(in the rows, 128 means zero)
Known rows, with every way that one mark hangs from another
{k25 k372 {k960 k824}}: [156 104 137 112 121  86 103  64 144 125 135 120 162 167 111 121 130]
{k860 {k960 {k824 k372 k717}}}: [174 102 153 147 169 134 151 114 147 169 133 110 142 180 101  85 143]
{k960 k824}: [189 114 143 146 170 118 142  91 151 148 130 140 164 193 115  95 120]
{k32 {k960 {k824 {k372 k860} k717}}}: [171  90 149 152 179 123 167 112 160 181 113 110 139 166 143  84 108]
{k25 k372 {k717 {k860 {k960 k824}}}}: [156 135 150 107 119 108 113  71 176 127  93 132 152 140 106 133 149]
{k25 {k372 {k860 {k960 k824}}} k717}: [143 127 148 113 135 110 121  64 146 151 109 119 133 151 135 119 145]
{k824 {k372 k25} k717 k960}: [152  40 219 162 146 122 189 168 222 192 156  60 159 168 140 156 136]
{k824 k717}: [176  91 192 141 144 116 159 115 186 159 134 128 205 190 136  98 124]
{k25 {k372 {k860 k960}} k717}: [134 118 154 105 123 109 121  65 149 147 109 119 144 152 137 120 146]
{k25 k372 k717 k960}: [133 104 169  89 100  77  98  50 162 127 108 120 169 148 133 137 126]
{k717 {k860 k960}}: [167 107 135 106 122 130 128 102 164 123 116 133 169 160  87 114 129]
{k25 k372 k960}: [137  85 149  94 100  84 103  67 148 116 133 119 183 170 116 125 129]
{k960 {k824 k372 {k717 k860}}}: [199 115 168 176 168 140 151 121 190 160 137 125 155 162 114 112 130]
{k824 k372 k717}: [168  73 207 167 149 139 164 135 199 168 143 112 184 174 132 107 134]
{k960 {k824 {k372 k25}}}: [181  93 163 159 178 129 156 114 163 160 139 112 146 180 123 112 127]
{k372 {k860 k960}}: [149  97 131 116 143 132 138  92 123 158 141 114 144 175 128  95 125]

Rows
[172  89 188 157 139 150 154 140 204 158 135 108 167 150 109 116 142] : {k824 k372 {k717 {k860 k960}}}
[164  94 151 127 172 123 168 110 136 179 151  78 131 168 155 113 130] : {k372 k25 {k860 {k960 {k824 k717}}}}
[169 125 157 123 130 111 104  70 179 142 111 120 136 123 120 142 108] : {k25 {k717 k860} {k960 {k824 k372}}}
[167  91 148 133 172 118 161 106 168 166  95 110 137 155 136 103 107] : {k32 {k960 {k824 {k372 {k25 {k717 k860}}}}}}
[165  77 167 111 151  93 148  95 154 148 142  94 170 177 145 127 111] : {k372 {k25 {k960 k824}}}
[147 125 156  98 108 107 114  73 178 124  92 132 162 142 108 135 148] : {k25 k372 {k717 {k860 k960}}}
[140  69 183 131 144 129 144 107 165 164 145  82 136 144 158 140 119] : {k824 {k372 {k25 k717 k960} k860}}
[181 109 152 128 137 101 121  85 163 144 139 120 168 161 120 116 109] : {k25 {k960 {k824 {k717 k860}}}}
[146  73 157 105 138 104 144  92 141 156 158  80 151 161 170 135 107] : {k372 {k25 k960} k860}
[159 112 138 126 126  94 110  69 145 144 149 105 147 153 135 124 131] : {k25 {k372 k860} {k960 {k824 k717}}}
[184 106 164 155 171 130 150 109 176 157 128 114 140 161 123 124 127] : {k960 {k824 {k372 {k25 {k717 k860}}}}}
[171  83 155 149 183 120 175 118 163 185 115  98 139 165 151  91 110] : {k32 {k960 {k824 {k372 k25 k860} k717}}}
[148 107 131 119 132 115 126  82 132 139 134 118 146 172 117 107 148] : {k25 {k372 {k860 {k960 k824}}}}
